In the rows, zero is written as 128.
Known rows, with every step that occurs:
sutus-vigu-mituzam-veke: [151 141  40 100 136  95 147 136 133  99 120  87 108 115 111 134 171  93
 157  71 156 119 147 128 175 139  77 156 168 157 122 105  68 137 139]
bukar-zukib: [147 110  73  89 132 110 117 125 141  85 130 119 135 120 122 133 109 127
 171 109 129 134 137 137 161 152 130 142 152 137 138  80  38 150 136]
pimuv-lalovam-vode-sutus-vigu: [118 142  50  85 134 116 133 128 110  99 119  76 120 118 110 123 184  70
 182 156 121  80 113 145 155 134 106 159 128 130 155  68 100 155 130]
sida-mituzam-pimuv-lalovam: [150 132  89 105 136  97 106 129 134 144 174 113 101 114 135 139 114 116
 112 103 108 117 123 149 172 111 139 115 117 154 135  90  87 149 137]
sutus-vode-lalovam-pimuv-mituzam: [104 160 100  93 179  66 155 118 117 118 114  98 164 119  95 160 134 135
 177 110 159 120 121 110 158 164 110 165 171 129 117 110 114 160 119]
lalovam-pimuv-mituzam: [128 153  91  99 151  99 123 107 137 113 101 114 133 118 117 163 109 115
 152 119 152 136 128 141 156 159 124 132 178 153 120 112 102 166 134]
vigu-sutus: [150  98  73 111 129 102 128 154 159 107 146 132 134  97 118 149 107 133
 132 118 136  80 106 138 164 167 106 132 151 137 142  92  81 148 117]
mituzam-vigu-sutus: [159 122  66 101 126 114 141 162 151 112 152 135 116  95 106 142 124 125
 117  89 132  67  97 126 173 173  86 137 177 161 159  97  63 155 118]
vigu-sutus-vode: [127 110  67 102 143  91 140 148 160 112 152 123 152  88  99 137 110 154
 171 112 146  74 100 114 164 166 107 141 147 124 141  83  86 150 105]
bukar-zukib-sida-mituzam: [146 131 122 116 141 111  91 106 120 108 157  87 141 109 120 124  99 131
 154  88 129 151 118 157 159 139 120 117 142 166 122  95  21 144 155]
pimuv-mituzam-bukar-zukib-sida-lalovam: [126 156 119 122 152  98 112 105 138 137 130  98 113  93 118 156 133 125
 177  92 120 133 134 135 145 111  97 119 133 153 140  77  43 168 136]
vigu-mituzam-bukar: [146 134 101 111 143 105 147 130 151 108 139 101 122  85 116 167 153 115
 174  94 134  93 137 157 164 147  68 121 127 172 118  99  61 150 142]
sida-lalovam: [158  95  69 111 128 101 113 144 167 105 156 137 108 115 143 134  86  92
 143 104 127  93 125 174 163 152  87 132 127 141 151  91  82 177 131]
vigu-sutus-vode-lalovam-pimuv: [ 96 121  75  88 183  71 168 152 131 113 136 133 192  93  94 130 130 154
 164 125 157  61 103 108 159 195 103 147 151 110 127  93  81 144 110]
bukar-mituzam-pimuv-lalovam-vode: [125 150 111  84 133  80 137 133 132 115 142 134 129 128 118 140 100 140
 154 142 100  91 139 136 180  93 153  89 110 111 133  58  87 145 114]
sutus-pimuv-mituzam: [154 168  92 112 140 105 107 103 160 126 137  48 108 120 119 167 117 120
 148 101 134 140 127 107 159 136 132 156 172 141 115  99 124 161 123]
zukib-sida-lalovam-vode-sutus-vigu: [114 153  82 116 152 113 111 130 118  99 145  68 120 105 117  98 142  70
 183 127 127  80 105 160 144 147  77 129 121 132 158  78  63 176 150]
lalovam-vode-sutus: [114 129 106 106 138 101 125 140 119  95 138  81 129 115 118 134 134  92
 173 156 123  95 109 147 162 183 125 130 137 143 148  79  62 167 133]
lalovam-pimuv-mituzam-bukar-zukib-sida: [ 95 187 123 104 175 106 127  82 118 125  97  93 160  95 103 156 147 148
 190 100 143 152 141 115 140 134 127 117 161 151 108  90  34 159 147]
veke-mituzam-sida: [160  94 107 104 124  91 137 138 158 102 114  95 127 134 120 150 112 131
 198  61 153 115 117 143 177 142 118 120 177 146 141 126 115 158 158]
vode-sutus-pimuv-mituzam: [137 168  91 127 145 107  96 106 146 135 147  19  89 121 115 166 133 115
 139 136 126 147  97  99 150 160 145 164 155 138 129 100 108 158 130]
veke-mituzam-sida-lalovam: [168  70  95 110 128  84 132 149 171 113 126 116 108 131 136 131  96 110
 190  60 144  99 114 158 175 139  99 106 159 145 157 116 113 170 162]
pimuv-mituzam-sida-lalovam-vode-sutus: [129 107 105 116 133  73 125 139 129 131 137  70  88 108 123 150 147  93
 173 119 121 123  86 131 168 157 111 101 143 155 172  96 100 172 156]
pimuv-lalovam-vode-sutus-vigu-mituzam: [114 139  65  86 148 116 144 131 102  92 116  70 108 107 107 130 196  81
 187 149 130  70 110 158 164 137  74 140 119 151 138  80  95 140 143]
veke-mituzam: [149 113 116 110 133 101 130 132 153  96 108 101 125 140 122 156  90 113
 183  99 155  91 129 164 165 150 118 135 174 145 133 112 108 166 132]
vode-sutus: [136 124  80 123 129 110 105 135 138  98 156  90 111 113 123 151 113 106
 143 140 129 121  97 146 155 176 121 152 130 142 145  96  68 159 138]
pimuv-mituzam-bukar: [151 159 108 117 131  90 130 114 149 138 124  81 114  97 114 193 151 109
 166 100 130 126 132 130 155 130 107 145 157 164 134  96  97 168 122]
zukib-sida-lalovam-vode-sutus: [100 134 127 125 152 107 109 138 116 104 161  94 122 109 129 115 113  98
 166 138 121  81  99 167 154 164  91 107 108 135 149  76  51 176 141]
sida-lalovam-pimuv-mituzam-vigu-sutus: [136 131  64  98 156  94 144 141 150 145 118 150 100  93 110 139 114 111
 109 107 140  72  93 133 163 179  82 109 194 172 160 102  82 172 123]
sutus-vigu-mituzam-pimuv-lalovam-vode: [117 167  67  70 152 103 153 138 113 102 125  99 109 112 110 126 182 106
 173 102 119  67 147 131 172  94  92 117 125 138 126  79  90 140 146]
vode-lalovam-pimuv: [126 128  84  87 165  87 144 138 126  92 129 131 169 126 122 141 121 114
 147 115 145 100 133 149 158 185 103 151 151 130 120 109  77 156 139]
mituzam-sida: [165 101  70 100 115 100 122 143 160  96 151 111 132 109 127 150 119 131
 165  61 135 135 115 131 175 145 107 129 150 143 141 111  87 152 157]
sida-zukib: [149 128 100 106 133 114 113 137 171 100 142 108 102 116 118 138 114 106
 135  93 120 117 109 164 161 168 126 108 179 140 160  82  91 181 118]
sutus-pimuv: [154 146  71 103 141 119 108 119 167 107 156  77 134 126 130 134 108 118
 154 102 130 115 131 118 163 153 127 152 151 127 115  88  94 161 128]
lalovam-pimuv: [129 130  71  87 151 111 127 123 147  92 118 140 156 114 127 133  97 114
 157 115 147 114 134 155 158 177 116 127 159 141 118 102  70 166 140]
vode-sutus-pimuv-mituzam-veke: [124 173  83 131 147  86 109 114 132 151 142  17  89 133 111 162 158 114
 126 127 139 168 114  68 163 165 162 168 170 140 125  93  90 152 116]

Rows:
[166 161 120 123 133 123 104 122 119 124 177  90 122 103 112 130 104 111
 122  52 129 116  99 163 172 148  75 125 168 197 133 115  52 160 146]  zukib-sida-mituzam-vigu
[152 140  36 110 130 115 112 127 142  92 139  62 107 105 111 129 146  81
 158 130 133 118 102 140 145 159 107 176 142 135 154  99  75 157 146]  vode-sutus-vigu
[136 174  83  91 148 109 139 116 125 119 105 117 117 114 106 155 120 111
 136  86 148 126 119 129 166 165 102 137 210 180 134 114  89 171 132]  lalovam-pimuv-mituzam-vigu
[162 108  90 102 123 104 117 147 179 105 148 100 107 108 117 135 133 125
 150  52 120 136  95 142 169 159 125  93 181 143 165  94  96 172 145]  mituzam-sida-zukib
[165 119  98 104 137  90 121 105 138 134 146  81 138  93 121 129 143 102
 171 108 115 135 136 149 157 147 127 122 149 173 140  77  20 153 144]  sida-mituzam-bukar-zukib
[101 158 121 121 170 118  99 124 133 117 173  51 126 112 127  99 120 103
 171 137 120  81 105 133 152 163 106 111 113 121 131  68  64 175 138]  zukib-sida-lalovam-vode-sutus-pimuv
[160 163  92 105 122 107 128 127 130 119 129  99  89 116 106 176 123 107
 129  74 134 123 113 128 171 145  91 156 200 183 148 111  99 168 125]  pimuv-mituzam-vigu
[161 115  90 118 126  76 120 129 134 138 157  93 121 125 129 133 122  94
 120  90 140 144 132 145 180 164 128 135 169 169 134  99  58 151 128]  sida-mituzam-veke
[159 132 105 100 133 111 144 142 140 106 115 107 105 139 108 145 109 106
 170  74 150  79 119 148 174 158  95 141 203 171 149 115  92 169 132]  veke-mituzam-vigu
[146  85  50  89 145  95 128 137 165 109 136 151 137 105 141 109 101 111
 167  75 141 117 117 149 168 164  96  98 141 139 141 108  76 170 167]  mituzam-sida-lalovam-pimuv
[161 124  93 111 114  88 119 128 149 117 131  89 108 110 119 183 129 130
 158  60 136 158 108 119 175 129 115 131 171 156 139 120 119 154 151]  pimuv-mituzam-sida
[129 140  70  94 136 108 117 144 143 116 158 138 108 122 133 148 118 134
 126 101 112 109 135 128 170 106 136 132 111 123 136  81  90 153 127]  mituzam-pimuv-lalovam
[156 104 130 107 133  96 131 147 179 111 112  85 100 132 112 138 127 124
 183  53 140 116  94 149 173 155 136  86 209 147 164 111 121 177 146]  veke-mituzam-sida-zukib
[117 153  95 100 154 111 117 124 134 110 149  35 132 122 120 118 143 101
 176 157 121  96 115 114 158 181 140 137 140 126 132  71  77 165 132]  lalovam-vode-sutus-pimuv
[104 181 112 113 154  77 125 120 111 149 124  13 105 136 107 145 176 100
 156 144 135 140 125  70 170 170 164 145 182 139 131  76  87 159 116]  lalovam-vode-sutus-pimuv-mituzam-veke
[177 111  82 111 126 103 130 148 137 140 169 112 113  91 109 132 120 110
 102  90 127  76  83 147 176 179  89 120 188 194 156 104  60 151 127]  sida-mituzam-vigu-sutus
[139 146  70 118 146 120  98 120 155 112 169  45 110 119 124 131 122 113
 146 140 127 123 104 113 152 175 138 158 133 124 127  89  80 158 133]  vode-sutus-pimuv
[130 148  63  94 137 106 129 131 120  91 119  56 127 110 107 115 166  65
 187 146 129  91 115 141 149 162 110 151 151 136 156  81  72 163 141]  lalovam-vode-sutus-vigu
[124 152 105  99 164  75 142 124 114 110 111 110 147 125 116 175 130 117
 141 116 148 125 126 134 155 170 108 157 171 140 120 117 107 158 133]  vode-lalovam-pimuv-mituzam
[159 148 114 105 139 121 104 113 109 114 165  92 127 106 107 114 112 124
 140  58 125 139 109 144 167 145  95 122 174 191 136  99   8 149 153]  bukar-zukib-sida-mituzam-vigu
[100 161 108 122 166  85 120 116 127 138 115 127 124 123 125 141 112 120
 135  84 157 146 136 129 163 148 105 112 170 147 120 102  73 171 130]  zukib-sida-lalovam-pimuv-mituzam-veke
[152 155 140 134 141 104 106 105 137 138 173  75 146  83 121 150 128 109
 155  79 126 116 119 165 155 138  91 117 132 178 118  99  54 160 145]  zukib-sida-mituzam-bukar
[127  78 119 109 141  76 142 154 134 120 120  77 106 130 124 119 131  92
 212 116 138  79  93 151 172 169 118  91 151 144 173 100  95 175 163]  veke-mituzam-sida-lalovam-vode-sutus
[131 120 110  98 164  69 185 169 125 126 130 102 145 118  76 143 140 148
 177  82 160  27  91 107 177 177  81 161 197 141 155 109 102 150 103]  veke-mituzam-vigu-sutus-vode-lalovam
[161  99  86 102 128 100 135 143 150  90 150 109 118  97 120 159 133 139
 171  54 139 125 112 142 184 143  72 112 141 164 122 125  83 136 169]  vigu-mituzam-sida
[148 137  50 113 139 116 123 128 134  86 135  58  92  95 107 145 161  88
 161 121 141 108  97 152 153 156  72 158 129 159 136 114  71 141 157]  vode-sutus-vigu-mituzam
[116 177 118 111 154  99 113 109 119 130 129  14 112 122 109 152 149 103
 171 157 124 121 109  99 158 166 148 139 163 140 130  82 106 167 127]  lalovam-vode-sutus-pimuv-mituzam
[138 160  40  87 145 113 134 132 134 106 140 108  92 106 116 141 161 119
 145  86 122  94 136 132 168  87  88 138 113 138 124  96  94 133 148]  sutus-vigu-mituzam-pimuv-lalovam
[114 126  79  81 151 112 139 140 142 125 137  98 152 111 118 126 152 132
 161 146 119  41 120 111 170 145 124 123 140 114 126  53 116 144 103]  vigu-sutus-pimuv-lalovam-vode
[135  84  84 107 134  86 128 157 136 112 155  91 110 105 131 114 140  92
 179 118 118  98  91 144 169 169 104  98 122 140 171  85  68 170 159]  mituzam-sida-lalovam-vode-sutus
[183 144  85 102 113 101 130 130 150 103 153 121 118 115 109 146  76 121
 132  95 125 111 111 151 178 139  98 129 168 158 144  95  69 152 118]  bukar-mituzam-vigu
[135 139 121 111 145  89 127 144 153 115 123 106 109 138 119 147  96 131
 163  92 140  98 139 131 166 132 152 116 159 134 136 111  87 165 140]  veke-mituzam-pimuv
[124 146  86  75 146 120 130 124 133 112 134  84 146 134 129 126 143 113
 180 130 118  79 144 125 173 130 122 136 140 121 117  56 121 159 116]  sutus-pimuv-lalovam-vode
[ 94 123 119 110 160 108 107 133 103  95 146  94 129 112 122 102 119 111
 183 145 117 102 110 148 150 162 113 103 111 130 156  60   8 165 148]  bukar-zukib-sida-lalovam-vode-sutus
[160 131 115 113 121  90 114 132 169 125 127  76  83 106 107 170 140 125
 142  56 124 161  89 127 168 144 132  97 204 155 165 106 128 173 136]  pimuv-mituzam-sida-zukib
[109 154  97 103 166  54 154 131 104 130 103 109 146 136 112 171 157 117
 127 104 158 144 142 104 168 176 125 162 186 141 121 110  89 151 122]  vode-lalovam-pimuv-mituzam-veke
[131 128  87 100 151  76 148 148 129 100 157 102 160 117 106 146 122 131
 180  92 142  94 119 124 166 158  93 182 137 116 132  95  97 155 114]  sutus-vode-lalovam
[144 138  61  91 141 127 111 119 156 113 153  91 126 131 132 138 126 122
 151 112 123 105 132 126 168 125 120 158 127 120 114  75 122 151 116]  sutus-pimuv-lalovam
[121 150 117 105 155 110  92 113 108 132 173 106 121 114 123 124 114 153
 129  87 103 143 127 131 163  93 148 104 107 147 122  80  32 136 151]  bukar-zukib-sida-mituzam-pimuv-lalovam
[151 130 110 109 144 115 114 130 115 128 167 105 128  88  99 117 118 148
 122  75 124 105  85 130 167 160  97 107 174 184 144  93   4 136 141]  bukar-zukib-sida-mituzam-vigu-sutus
